Each row was made from one path, in order. Every step used is in the known rows, and no mark comes twice. Write each row's path.
Known rows:
mari-nifit-ripot-napi-kiba-kadun: [ 4.69 -0.11 -1.45 -3.21  0.83 -2.97 -2.09 -0.60 -0.06 -1.23  4.77 -0.30
  0.76  3.74 -0.56 -2.83 -0.59  1.29 -0.65 -0.17 -0.42 -0.83  1.70]
ripot-nifit-kidu: [ 1.48 -1.05 -1.29 -1.45  0.08 -2.32 -2.04 -1.08 -0.69  0.23 -0.31  1.14
 -0.44  0.54 -1.38 -1.26 -1.29  0.74 -0.35 -1.99  0.71 -1.49  0.18]
kadun-ripot: [ 0.78  1.43 -1.80 -0.52 -0.59 -1.37 -1.19  0.67  1.77 -1.42  3.55  0.84
 -0.52  1.68 -0.14  0.45 -0.34  0.38  0.28  0.03  1.21 -0.72  1.70]
kiba-nifit-ripot: [ 2.72 -0.65  0.47 -1.89  1.29 -2.44 -2.63  1.27 -0.79  1.02  4.45  0.95
  0.16  0.69 -0.38 -1.02 -0.99  1.09 -0.38 -0.68  1.74 -0.89  1.61]
kiba-kadun-ripot-napi: [ 2.13  1.66 -4.11 -2.74 -0.66 -1.35 -1.79 -2.00  2.03 -1.44  5.28 -0.53
  0.54  3.09  1.41 -1.04 -0.65  0.46 -0.46  0.23  2.19  0.65  1.00]
kiba-napi: [-0.31  0.03 -0.34 -1.27 -1.87 -0.88 -2.50 -0.24 -0.82  1.19  1.08  0.33
  0.79 -0.24  1.28 -1.32  0.90 -0.52 -0.66  0.64  1.98  0.20  1.66]
napi-kiba-kadun-kidu-nifit-ripot: [ 3.06 -1.49  6.82 -3.54  1.52 -2.38 -1.48  1.58 -0.07 -0.17  1.26  0.21
  1.06 -0.70 -0.46 -1.81 -3.41  1.87 -1.43 -1.81  1.10 -1.29  1.56]
napi-kiba-kadun-kidu-nifit: [ 2.24 -1.14  7.01 -2.74  0.69 -1.42 -1.19  0.78  0.48 -0.43  0.35 -0.14
  0.71 -1.39  0.55 -1.31 -2.64  0.83 -1.76 -2.26  1.71 -0.29  0.36]
kidu-napi-kiba-nifit-ripot: [ 4.13 -0.88  2.59 -2.44  0.48 -4.01 -2.14  1.87 -2.75  1.31  4.04 -0.06
 -0.24 -1.42 -0.64 -2.12 -1.37  0.31  0.02 -0.30 -1.24 -2.27  2.10]
kadun-kidu-napi-kiba-nifit: [ 4.14 -0.60  6.13 -2.76  0.85 -2.89 -1.97  3.02 -1.22  0.62  3.50 -0.78
 -0.42 -3.71  0.24 -1.18 -1.74  0.18  0.07 -0.85 -0.39 -0.92  1.56]
kiba-kadun-ripot: [ 0.92  1.54 -2.37 -1.23 -0.62 -1.79 -1.12 -0.85  2.92 -1.22  3.14  0.35
 -0.16  3.05  1.32  0.08 -1.09  0.34 -0.53 -0.32  2.62 -0.03  1.25]
mari-nifit-kidu-napi-kiba-kadun: [ 4.15 -0.49  0.24 -1.98 -1.32 -3.77 -1.08 -0.27 -0.15  0.13  0.98  0.56
 -0.64  0.60  0.48 -1.89 -1.26 -0.10 -0.20 -0.84 -0.87 -1.43  1.63]
kidu-napi-kiba-nifit-ripot-kadun: [ 3.90 -0.40  0.72 -4.02 -0.24 -4.56 -2.07  0.23 -2.68  2.55  2.25 -0.39
  0.09 -2.69 -0.66 -2.37 -1.72  0.98 -1.08 -1.23 -1.70 -2.02  1.73]
nifit-kidu-napi: [ 1.91 -0.16 -0.10 -1.65 -2.41 -2.16 -1.66  0.79 -1.83  1.27  0.10  1.44
 -0.10 -2.36  0.40 -1.06 -0.18  0.17  0.33 -0.12  0.05 -1.26  2.26]
kidu-nifit: [ 0.94 -0.45  2.65 -1.44 -1.27 -0.28 -1.85  0.39 -0.72  0.30  1.50  1.45
  0.40 -0.83  0.19 -0.43 -0.40  0.47 -1.06 -1.49  1.62 -0.56  0.68]
mari-nifit-ripot-napi-kiba: [ 4.50 -0.27 -0.93 -2.52  0.93 -2.45 -2.13  0.90 -1.20 -1.44  5.12  0.17
  0.33  2.38 -2.12 -2.45  0.10  1.44  0.27  0.18 -1.84 -1.46  2.17]
kidu-napi-kiba-kadun: [ 1.74  0.22  1.69 -1.77 -1.88 -2.87 -1.20 -0.17 -1.15  0.19  0.02 -0.32
  0.07 -0.70  1.50 -2.00 -0.42 -0.36 -1.09 -0.41 -0.15 -1.09  1.35]
nifit-kiba-kadun-ripot-napi: [ 3.10  0.82 -5.23 -3.35 -2.83 -0.91 -1.78 -2.64  1.17 -2.15  3.88 -0.36
  0.25  3.49  0.44 -1.75 -0.61  0.73 -0.10  0.52  1.38  1.30  2.26]
kadun-kidu: [ 1.27  0.38  3.61 -1.67  0.22 -0.65 -1.82  2.70  0.75 -0.59  0.93  0.74
  0.40 -1.63  0.14  0.07 -0.32  1.30 -0.31 -0.49  1.74  0.08  1.98]
nifit-kiba-kadun-kidu: [ 2.31 -0.27  1.77 -2.99 -2.10 -0.63 -1.76  0.45  0.99 -1.13 -0.77  0.46
  0.54  0.15  0.65 -1.12 -1.07  1.60 -0.88 -0.50  2.30  1.30  2.70]
napi-kiba: [ 0.74 -0.50  1.80  0.00 -0.27 -1.55 -1.05  0.77 -1.48 -0.92 -0.47  0.39
 -0.20 -0.24 -0.89 -1.44  0.31  0.03 -0.70 -0.81  0.06 -1.28  0.78]
ripot-napi: [ 1.65  0.51 -1.71 -2.02 -1.01 -0.35 -2.37 -0.33 -1.32 -0.46  2.93  0.27
  0.83 -0.02  0.33 -1.58  1.13  0.50 -0.46  0.17  1.11  0.30  1.04]
napi-kiba-nifit: [ 2.18 -1.22  2.24 -0.60  1.34 -2.18 -1.68  0.58 -1.52  0.08  2.22 -0.21
 -0.57 -0.30 -0.59 -1.55 -0.69 -0.30 -0.73 -1.55  0.93 -0.70 -0.15]

Write each row's path:
[ 2.13 -1.65  4.34 -3.93 -3.23  0.20 -2.69  0.69 -0.79  0.80  0.83  0.44
  1.02 -2.37  0.16 -1.48 -1.38  0.67 -0.45 -0.20  1.30  1.09  2.91] => kadun-kidu-nifit-kiba-napi
[ 3.37 -0.88  0.21 -2.22 -0.96 -2.73 -2.31  0.53 -1.83  2.24  2.77  0.88
 -0.46 -2.40  0.72 -1.15 -1.21 -0.18  0.25 -0.78  0.96 -0.76  1.39] => kiba-nifit-kidu-napi
[ 3.43 -1.12  0.37 -2.13  1.38 -1.64 -2.37 -0.58 -2.42 -0.07  4.34 -1.05
  0.12 -0.20 -0.53 -2.71 -0.33 -0.17 -0.63 -1.00  0.50  0.01 -0.30] => ripot-napi-kiba-nifit
[ 0.71 -0.80 -1.45 -1.84 -4.09 -0.36 -2.45 -0.89 -1.61  0.53 -0.42  0.46
  0.56  0.14  0.30 -2.00  0.85 -0.18 -0.29  0.89  1.11  0.78  2.85] => nifit-kiba-napi
[ 2.98 -1.01  0.26 -2.96  1.51 -3.80 -1.91 -0.41 -1.85  1.67  1.45 -0.11
  0.16 -0.93 -1.53 -2.24 -1.87  1.30 -1.48 -2.04 -0.23 -1.49  0.74] => napi-kiba-nifit-ripot-kadun
[ 0.77 -0.42  1.04 -0.68 -0.33 -2.00 -1.02 -0.81 -0.41 -0.62 -0.95 -0.09
  0.19  1.13  0.62 -1.83 -0.46 -0.02 -1.51 -1.14  1.42 -0.51  0.29] => napi-kiba-kadun
[ 2.12  0.57  1.72 -4.17  0.37 -2.29 -2.01  1.61  0.26  0.91  0.25  0.82
  1.18 -2.33 -0.81 -0.67 -1.50  2.85 -1.06 -0.99  0.74 -0.72  2.80] => nifit-ripot-kadun-kidu
[ 2.03  1.50 -3.59 -2.03 -0.48 -0.88 -1.80 -0.52  0.71 -1.62  5.75 -0.05
  0.15  1.70 -0.15 -0.61  0.08  0.49  0.37  0.52  0.85  0.03  1.50] => kadun-ripot-napi
[ 2.27 -1.05  1.36 -1.16 -1.64 -2.94 -1.03  0.85 -3.01  0.61 -1.14  0.59
 -0.47 -2.70 -0.74 -2.04 -0.68 -0.26  0.28 -0.54 -1.37 -2.15  1.71] => nifit-kidu-napi-kiba
[ 3.10 -0.61  0.70 -3.77 -0.56 -0.85 -2.80  0.05 -2.16  0.43  4.71  0.96
  1.49 -0.20 -0.68 -2.06 -0.71  1.59 -0.66 -0.50  0.50 -0.83  1.76] => kidu-nifit-ripot-napi
[ 1.41 -0.32 -1.84 -1.79 -3.31 -0.82 -1.66 -1.44  0.01 -0.81 -1.11  0.85
  0.29  1.68  0.78 -1.52  0.05  0.74 -1.22 -0.45  2.08  0.94  2.07] => nifit-kiba-kadun
[ 1.30  1.12 -2.35 -1.31  0.30 -2.29 -1.72 -0.58  2.24 -1.58  3.99  0.39
 -1.00  2.87 -1.07  0.11 -1.35  0.63  0.17 -1.16  0.36 -1.51  0.66] => kadun-ripot-nifit
[ 1.08  0.62 -0.77 -0.64  0.21 -2.58 -0.45 -0.82  1.69 -1.82  1.98 -0.35
 -0.47  2.88  0.19 -0.88 -1.48 -0.08 -0.57 -0.70  1.16 -0.91  0.66] => napi-kiba-kadun-ripot
[ 1.83 -0.44  5.93 -2.55 -0.06 -0.17 -1.94  2.31  0.38 -0.03  1.91  1.05
  0.63 -2.53  0.15  0.09 -1.48  1.28 -0.78 -1.54  1.76 -0.13  1.32] => kadun-kidu-nifit
[ 2.32  1.09  3.56 -3.40 -1.39 -1.97 -1.94  1.62  1.04  0.46  1.51  0.08
  0.72 -2.15  2.53 -0.46 -0.98  0.87 -0.81 -0.03  1.61  0.10  2.49] => kiba-kadun-kidu-napi
[ 2.32 -0.09 -1.17 -2.66 -3.24 -0.94 -1.20 -1.82  1.88 -1.31  2.51  0.85
 -0.16  2.62  0.29 -0.60 -2.15  0.65 -0.69 -1.08  1.84  0.48  1.86] => kidu-nifit-kiba-kadun-ripot
[ 2.77 -1.17  4.76 -3.17 -2.42  0.25 -1.92  1.70 -0.38 -0.69  0.46  1.19
  0.41 -2.09 -0.85 -0.62 -1.42  1.66 -0.47 -1.20  1.00  0.53  2.59] => kadun-kidu-nifit-kiba
[ 3.07  1.13  2.36 -5.21 -1.30 -3.08 -2.19  2.23 -0.51  1.84  1.17  0.53
  1.06 -4.26  0.03 -0.76 -1.40  2.55 -0.59 -0.21 -0.87 -1.32  3.82] => nifit-ripot-kadun-kidu-napi
[ 1.70  0.15  2.39 -1.05 -1.86 -2.39 -1.24  1.53 -2.32 -0.02  0.29  0.12
 -0.30 -2.10 -0.03 -1.57  0.36 -0.37 -0.18 -0.07 -1.49 -1.81  1.79] => kidu-napi-kiba
[ 3.58  0.10 -2.95 -4.22 -3.22 -0.43 -1.92 -3.00  0.88 -1.51  4.66 -0.06
  0.53  2.66  0.39 -1.72 -1.75  0.81 -0.60 -0.52  1.42  1.17  1.66] => kidu-nifit-kiba-kadun-ripot-napi
[ 3.22 -0.61  2.65 -1.61 -0.30 -2.98 -1.83  1.19 -2.18  1.01  3.06 -0.42
 -0.63 -2.10  0.30 -1.65 -0.63 -0.65 -0.34 -0.72 -0.59 -1.23  0.85] => kidu-napi-kiba-nifit
[ 1.28 -1.65  0.94 -2.68 -4.43  0.12 -2.62 -1.23 -1.92  1.02  0.44  0.80
  0.76 -0.69  0.27 -1.98 -0.25 -0.17 -0.74 -0.10  1.16  0.69  2.29] => kidu-nifit-kiba-napi
[ 4.20 -1.46  5.74 -4.37  1.54 -1.46 -2.22  1.99 -2.18 -0.51  3.92 -0.20
  1.38 -2.03 -1.87 -2.49 -2.29  2.00 -0.34 -1.04 -0.69 -1.25  1.85] => kadun-kidu-nifit-ripot-napi-kiba
[ 3.37  0.32  2.25 -4.06 -3.73 -1.42 -1.94  1.08  0.35 -0.19 -0.02  0.23
  0.44 -1.73  1.56 -1.19 -1.04  1.19 -0.42  0.22  0.77  0.79  3.76] => nifit-kiba-kadun-kidu-napi
